Known rows, with every step that occurs:
nizi -> sumul: [  6.4   1.2  -8.5 -11.9  -3.9  21.7  -7.4 -14.6   2.1  -0.2   3.5  -5.0
  -2.7   2.3   0.0  21.6   7.0  -3.3   0.5 -16.3   8.0  -6.5 -20.3]
robos -> vavu: [ -9.6   7.3  -3.7  18.9  -1.6  -2.6  -0.3  -4.1  -8.9  -0.7   2.3 -27.4
  -4.4   9.3  22.5  13.5  -8.2  -6.7  -4.3  -4.5  11.0  -1.2   7.8]
sumul -> tase: [-29.4  -4.4 -13.9   7.7 -23.3  -1.4  -4.3  -0.8   2.0  -4.0 -12.8   3.2
 -22.1  -2.4   7.2 -10.8  -5.7   5.3   4.7  16.8   5.9  -3.6  11.2]
pilov -> sumul -> tase -> leni: [-29.7  -0.4 -25.5  26.0   2.9  25.4   9.4  -3.2   2.5   8.0  -2.7  10.4
 -22.6 -26.0  -0.2 -11.4 -28.9  19.9 -11.0   4.9  11.8 -30.5   9.0]
robos -> leni -> tase: [-16.3   2.6  17.2  21.9  -2.8   3.7   6.5  -9.7  -8.7  14.0 -11.8  19.8
 -22.9 -10.5   9.0   6.5 -15.1 -21.3  -2.0   2.3  17.9 -15.3 -29.4]
nizi -> sumul -> robos: [ -3.9  -5.0  -2.2 -30.1 -22.2  24.4  -5.3 -11.4  10.8   4.9  16.3 -27.2
 -31.9  -1.3  -3.3  12.6  -7.3 -21.0   3.9 -24.1  24.7  -4.5  -8.9]
nizi -> sumul -> pilov -> robos -> vavu -> tase: [ -1.6 -28.2 -20.3  12.9 -36.4  31.3 -21.7 -55.0  22.1 -33.9 -33.2 -33.7
 -19.4   2.0  37.3  29.4  -4.1   0.8 -14.4 -21.4   4.5  23.1   3.9]
robos -> nizi -> sumul -> tase -> leni: [ 14.4 -24.1 -23.4  23.5 -18.8  35.2  22.7 -32.5   1.7  -8.8 -26.9  -2.5
 -11.9   3.5  14.1   2.5   1.1   0.8 -14.0   2.0  11.5 -32.4 -11.0]
sumul -> pilov: [  0.1   6.8  -2.4  -0.2 -25.4   1.5 -10.6  -7.2   1.8  -0.6 -21.2   3.4
 -10.1  -7.6   8.7  -6.8 -13.5   5.8 -19.1   4.5 -13.1   3.4  16.3]
sumul -> tase -> leni: [-16.7 -31.6 -21.9  26.4  -9.4  19.4  -1.5   1.3   0.5  -5.8 -27.5  -3.5
 -19.8 -12.3  11.7 -17.4 -23.2   9.4   1.6   4.7  -0.1 -26.6  10.0]
leni -> tase -> sumul -> pilov: [-22.0  17.0  -2.4  24.8  -2.1  -1.1  -6.0 -16.7  -2.4   2.0 -60.2  36.1
   0.4  -5.4  14.1 -11.0 -39.0   1.9 -30.3  -0.4   4.9 -11.5 -10.6]
robos -> nizi -> sumul -> tase: [  5.8   1.4 -17.0   6.2 -33.4  19.5  18.4 -30.4  -2.1  -4.0 -14.9   2.4
 -15.1  16.5   9.4  10.3  20.6  -1.5 -11.2  13.8  13.6 -10.2 -11.1]
vavu -> robos -> leni: [-12.7 -19.2  27.0   3.9   1.6 -16.0  -2.7   3.6 -16.4 -11.3  14.9  20.0
  -7.1  -7.5   8.6  -7.3   7.4 -43.4  -1.6   5.7   5.7  -8.4  -5.7]
sumul -> robos: [-13.9  -6.0   6.8 -20.1 -17.8   2.6   5.1   6.0   6.2   5.7   9.9 -22.3
 -26.8  -0.9   0.0  -7.9 -16.5 -17.9   5.4  -6.2  12.2   0.6   7.5]
nizi -> sumul -> pilov: [  7.7   6.0  -9.0 -14.2 -29.9  21.4 -14.1 -22.9   5.0  -5.4 -13.1   2.9
 -15.4  -5.5   8.5  13.0  -5.2   1.5 -15.3 -16.2  -1.7  -4.5  -1.3]
vavu -> robos -> leni -> tase -> sumul -> nizi: [-58.5 -16.1  20.7  35.5  11.2 -27.6 -11.6  -0.8 -29.3  -1.4 -17.0  42.2
 -11.8   3.5  25.4 -11.7 -27.3 -38.0  -9.9  -5.3  43.5 -28.3 -26.8]
robos -> leni -> tase -> sumul -> nizi: [-55.5  -0.2  20.0  49.6   8.6 -20.3   5.5  -5.0 -21.3  11.7 -25.5  27.3
 -19.9   3.6  15.8   9.3 -28.1 -11.5   0.1   3.4  44.0 -17.2 -27.4]
robos -> vavu -> tase: [-15.7 -19.3 -12.0  33.5   1.8  12.9   0.0 -23.9  10.5  -8.8 -11.7 -25.0
 -16.5   4.2  14.1  11.7  -6.9  17.6  -6.6  -6.8   8.8  11.7   2.1]
nizi -> sumul -> tase -> leni: [-11.1 -32.0 -29.2  16.2 -14.2  38.7  -4.2 -13.7   2.7  -8.6 -22.9  -9.1
 -21.1 -10.2   9.2   2.8 -20.7  10.2  -1.3 -13.2  12.0 -32.8  -8.7]
sumul -> robos -> leni: [-23.0 -10.4  30.2  -3.3 -21.6  -1.1  14.5   0.7   0.6   7.7  17.5 -18.9
 -41.7 -12.3   6.5   0.9  -7.9 -32.0  10.7   5.0  22.4  -0.6  -0.1]
robos -> vavu -> tase -> sumul -> pilov: [-31.2 -12.2 -10.5  56.3  -2.1   5.4  -1.5 -27.5  12.1 -18.6 -57.4  -5.0
  -6.5   4.9  26.1   5.0 -25.5  26.6 -34.1   1.4   6.4   7.6  10.3]
nizi -> sumul -> robos -> vavu: [-12.2   2.7  -5.3 -11.8 -24.3  24.2  -4.8 -15.9   4.1   0.3  20.3 -53.6
 -31.7   9.4  19.4  23.5 -16.9 -27.1   0.6 -28.6  31.9  -5.7  -3.4]

Rows:
[-23.0  -2.0  20.5  -6.5 -23.3  27.5   5.0 -21.9   0.0  16.9   6.9  -6.9
 -49.0 -12.7   8.4  15.7 -23.6 -44.2   3.5 -21.3  44.7 -20.9 -40.2] => nizi -> sumul -> robos -> leni -> tase
[-13.6 -13.9  23.9  13.3  -8.9  -0.7  -1.4 -10.7   1.1  -6.3 -20.3  12.0
 -14.4 -14.2  22.3   9.9  -7.7 -37.5  10.4   5.8  17.9   9.4 -23.5] => pilov -> robos -> leni -> tase
[-41.4   2.7 -10.4  12.1  -0.2  20.6  13.7 -24.8  17.5  11.8  28.1 -32.0
 -46.8 -12.4   6.1   7.7 -27.0   3.4 -16.2 -16.3  35.9   8.1   6.3] => pilov -> sumul -> robos -> vavu -> tase
[  5.3  -3.3  -9.2  -3.5 -37.3  16.4 -22.5 -33.5   6.5 -34.1 -19.0 -34.6
  -8.2   7.0  41.9  30.2  -6.5 -20.5 -16.0 -12.7   2.4  15.8   6.6] => nizi -> sumul -> pilov -> robos -> vavu
[ -6.3 -49.3 -19.4  50.3  13.9  27.9   4.0 -24.0  12.2  -8.5 -21.4 -26.2
 -15.6  -2.7  21.4   4.4 -24.2  25.5 -10.9 -18.8   8.4  -7.5  -2.1] => robos -> vavu -> tase -> leni
[-26.1 -24.7  -8.9  13.6 -13.7  17.1   3.1 -20.2  19.6  -3.4   5.9 -43.5
 -43.5  -0.2  13.6   4.4 -20.3   0.0  -4.6 -17.2  24.4  11.6   7.8] => sumul -> robos -> vavu -> tase
[ 13.7   0.1  12.6 -13.3 -21.3   2.0  31.3 -13.3   6.9   3.7  11.1 -12.8
 -20.5  12.2   2.2 -10.5   8.0 -22.7  -8.7   6.6  13.5   4.3   3.4] => sumul -> robos -> nizi
[-47.5   5.3  -4.3  31.9  14.5 -15.2  -3.7  -1.6 -15.2  13.5 -27.6  21.6
  -4.5   8.1  13.1  -3.2 -34.7   6.8  -6.5 -10.2  36.7 -17.1 -17.2] => leni -> tase -> sumul -> nizi
[-36.8  20.7  -7.1   2.2   2.8  -7.1   4.7  -2.0  -7.9  22.6  38.6   0.6
 -21.0  -9.7  -1.4   6.9 -10.2  10.9  -6.4  -5.9  27.6  -5.2   5.9] => pilov -> sumul -> nizi
[-42.5  13.6   4.0  27.1   4.3   2.3   6.3  -4.3  -2.2   9.8 -26.5 -15.0
 -20.3   7.9  27.0   1.2 -48.8 -29.6 -13.5 -15.3  44.3 -16.4 -11.2] => leni -> tase -> sumul -> robos -> vavu
[-24.6  -4.2   8.8   0.6   4.5  -3.0   8.4   5.1   5.6  -2.7 -17.7  -6.0
 -10.0   7.7   1.8  -9.6 -20.3 -15.4  -0.8   0.1  25.2  -3.7   5.3] => tase -> sumul -> robos
[-17.3 -52.9 -17.1  31.5  -2.5  32.6   9.0 -20.1  16.9  -4.2  -8.1 -46.9
 -41.1  -8.1  21.1  -5.0 -39.9   6.1  -3.7 -26.5  21.4  -7.5   5.9] => sumul -> robos -> vavu -> tase -> leni
[-31.0   5.6   5.4   9.3   9.2   1.8   5.5  -1.7   3.5  12.3 -30.8  11.2
 -15.1   2.1   3.6 -12.7 -44.1 -24.1  -8.0 -10.3  34.4 -12.8 -15.4] => leni -> tase -> sumul -> robos
[ -9.3 -55.1 -24.4  22.8  -8.0  54.1   2.8 -34.8  17.9  -4.6  -4.8 -53.8
 -44.4  -7.7  19.7  16.8 -29.8   0.5  -5.8 -40.2  32.8 -15.7 -10.2] => nizi -> sumul -> robos -> vavu -> tase -> leni
[-23.4   7.6  -0.9  24.5  24.8   0.5   0.4  -6.3  -8.5   5.2 -44.1  30.3
   8.6   2.6   5.3  -5.0 -26.6  -3.5 -13.4  -5.6  20.6 -16.0 -23.8] => leni -> tase -> sumul
[-40.6 -41.0  25.8  36.6   5.3   6.0  19.6 -14.0  13.3  -8.2 -23.5   0.9
 -34.4  -3.5  -0.8   3.7 -11.5  -8.8   1.8  12.0  30.1   6.8  -9.8] => vavu -> tase -> sumul -> robos -> leni
[ 18.8 -40.5 -23.5  10.8 -25.7  33.3  17.5 -34.1   7.6 -31.9 -34.1  -8.1
  -8.8   8.2  27.1   4.0   8.3 -13.7  -2.9   6.2  10.4  -9.6  -2.7] => pilov -> robos -> nizi -> sumul -> tase -> leni
[ 34.4  13.0  -5.3  -5.0 -33.4  17.9  14.3 -38.1   0.2  -6.3 -15.7   4.9
  -4.7  14.0   8.6  14.6  13.2  -0.1 -32.8   5.2  -4.6  -3.8  -5.4] => robos -> nizi -> sumul -> pilov
[ 30.2 -11.2   8.3  -2.1 -14.2  -5.4  26.3 -21.9   2.9 -25.0  -9.8  -1.5
  11.9  14.2  18.5   0.0  27.6 -19.0  -2.5  17.9  -2.7  25.5   4.7] => pilov -> robos -> nizi
[ 33.8   4.2  -0.3  -4.1  -9.5  19.3  23.3 -30.3  -1.9  -0.5   1.0   0.6
   6.5  17.3   0.8  19.1  25.7  -5.9 -15.1  -2.8  13.2  -4.7 -24.4] => robos -> nizi -> sumul
[-26.6 -44.4  22.0  46.6  -9.3  -0.7   3.2 -30.2  15.4 -38.8 -65.5  17.4
 -10.3  -7.3  20.7   8.0  -3.0   1.1 -11.6  24.1   1.4  33.1   4.2] => vavu -> tase -> sumul -> pilov -> robos -> leni
[-22.5 -12.0  21.7   8.8   0.3 -10.1  -7.2  -2.8 -18.6   4.0   1.1  37.1
 -15.2 -13.4  14.1 -11.1 -13.2 -49.4  -8.6  -3.7  15.1 -21.3 -28.2] => vavu -> robos -> leni -> tase
[-50.3 -16.9  20.4  38.3   1.5 -19.8   0.4  -7.8 -11.3 -12.1 -33.5  18.2
 -10.5   4.8  31.1  10.5 -20.6 -27.3  11.3   5.4  41.8   5.5 -19.0] => pilov -> robos -> leni -> tase -> sumul -> nizi
[-49.3 -38.7  -8.7  50.9   4.7 -11.3  -9.2 -22.5  12.7 -31.0 -31.9 -25.9
  -6.8  24.6  36.8  18.8 -11.9  10.6   3.3  -6.9  35.4  29.5  11.3] => pilov -> robos -> vavu -> tase -> sumul -> nizi
[  9.2   4.5   5.6  21.5 -12.3  -4.9  17.9 -34.8   2.0 -21.0 -74.7  32.5
  16.4  12.9  31.6  -9.2 -13.4 -20.4 -34.3  19.3   7.2  11.7  -5.4] => leni -> tase -> sumul -> pilov -> robos -> nizi
[-19.2 -29.2  -4.5  38.9  26.4   7.2   7.7 -18.2  14.7 -13.2 -40.9  16.5
   5.9   3.8  -5.4   0.6  -5.4  26.7 -10.0   3.6  11.5   6.5 -10.7] => vavu -> tase -> sumul
[-13.4   7.5   5.3  22.3  -1.0  -5.1  -3.4  -8.5   1.3 -14.6 -48.3  20.6
   4.6   2.4   8.1  -3.9 -21.0   7.6 -23.4  12.7  -6.0  -2.5   9.8] => tase -> sumul -> pilov
[-21.6  -4.3 -21.3  -1.1 -26.0  20.4 -12.0 -12.7   2.6  -4.5 -10.1  -3.6
 -20.2  -0.5   6.0  10.3  -3.3   3.1   3.5  -1.8  13.4 -14.3  -4.3] => nizi -> sumul -> tase
[-35.0  -4.1   1.3  27.4   9.4 -23.1  -3.7   2.4  -8.9  -1.5 -16.0   8.7
   3.2  16.4  10.2   1.4 -10.5  13.9  -0.7   0.1  28.3  -2.6   2.6] => tase -> sumul -> nizi
[-20.8 -21.8  -6.1  36.6   4.5   5.3  -4.0 -28.6  18.1 -16.3 -62.4  23.9
  -2.7  -4.9   3.5  -8.6 -18.6  34.8 -26.0   6.9  -6.6   8.6   6.5] => vavu -> tase -> sumul -> pilov
[-16.6  -0.6  -0.4  15.0  -6.4  -2.0 -10.6 -21.1   4.7 -18.4 -71.7  31.2
   8.8  -4.5  26.9  -6.9 -32.3 -16.7 -22.1   4.3   5.4   6.6  -0.5] => leni -> tase -> sumul -> pilov -> robos
[ -6.8  -6.0  11.5   0.5 -37.5  20.3 -13.2 -35.3   2.3 -12.9 -30.2  11.3
 -25.6 -16.4  27.5  21.9 -13.1 -39.8  -8.6  -9.2  12.5   4.1 -25.9] => nizi -> sumul -> pilov -> robos -> leni -> tase
[-16.1  -0.9   4.5  29.4 -12.5 -11.7 -10.3 -15.0   1.9 -37.7 -52.0 -11.7
   9.3   9.8  46.7   7.3 -20.6 -13.8 -22.2   7.0   4.9  19.2  24.4] => tase -> sumul -> pilov -> robos -> vavu
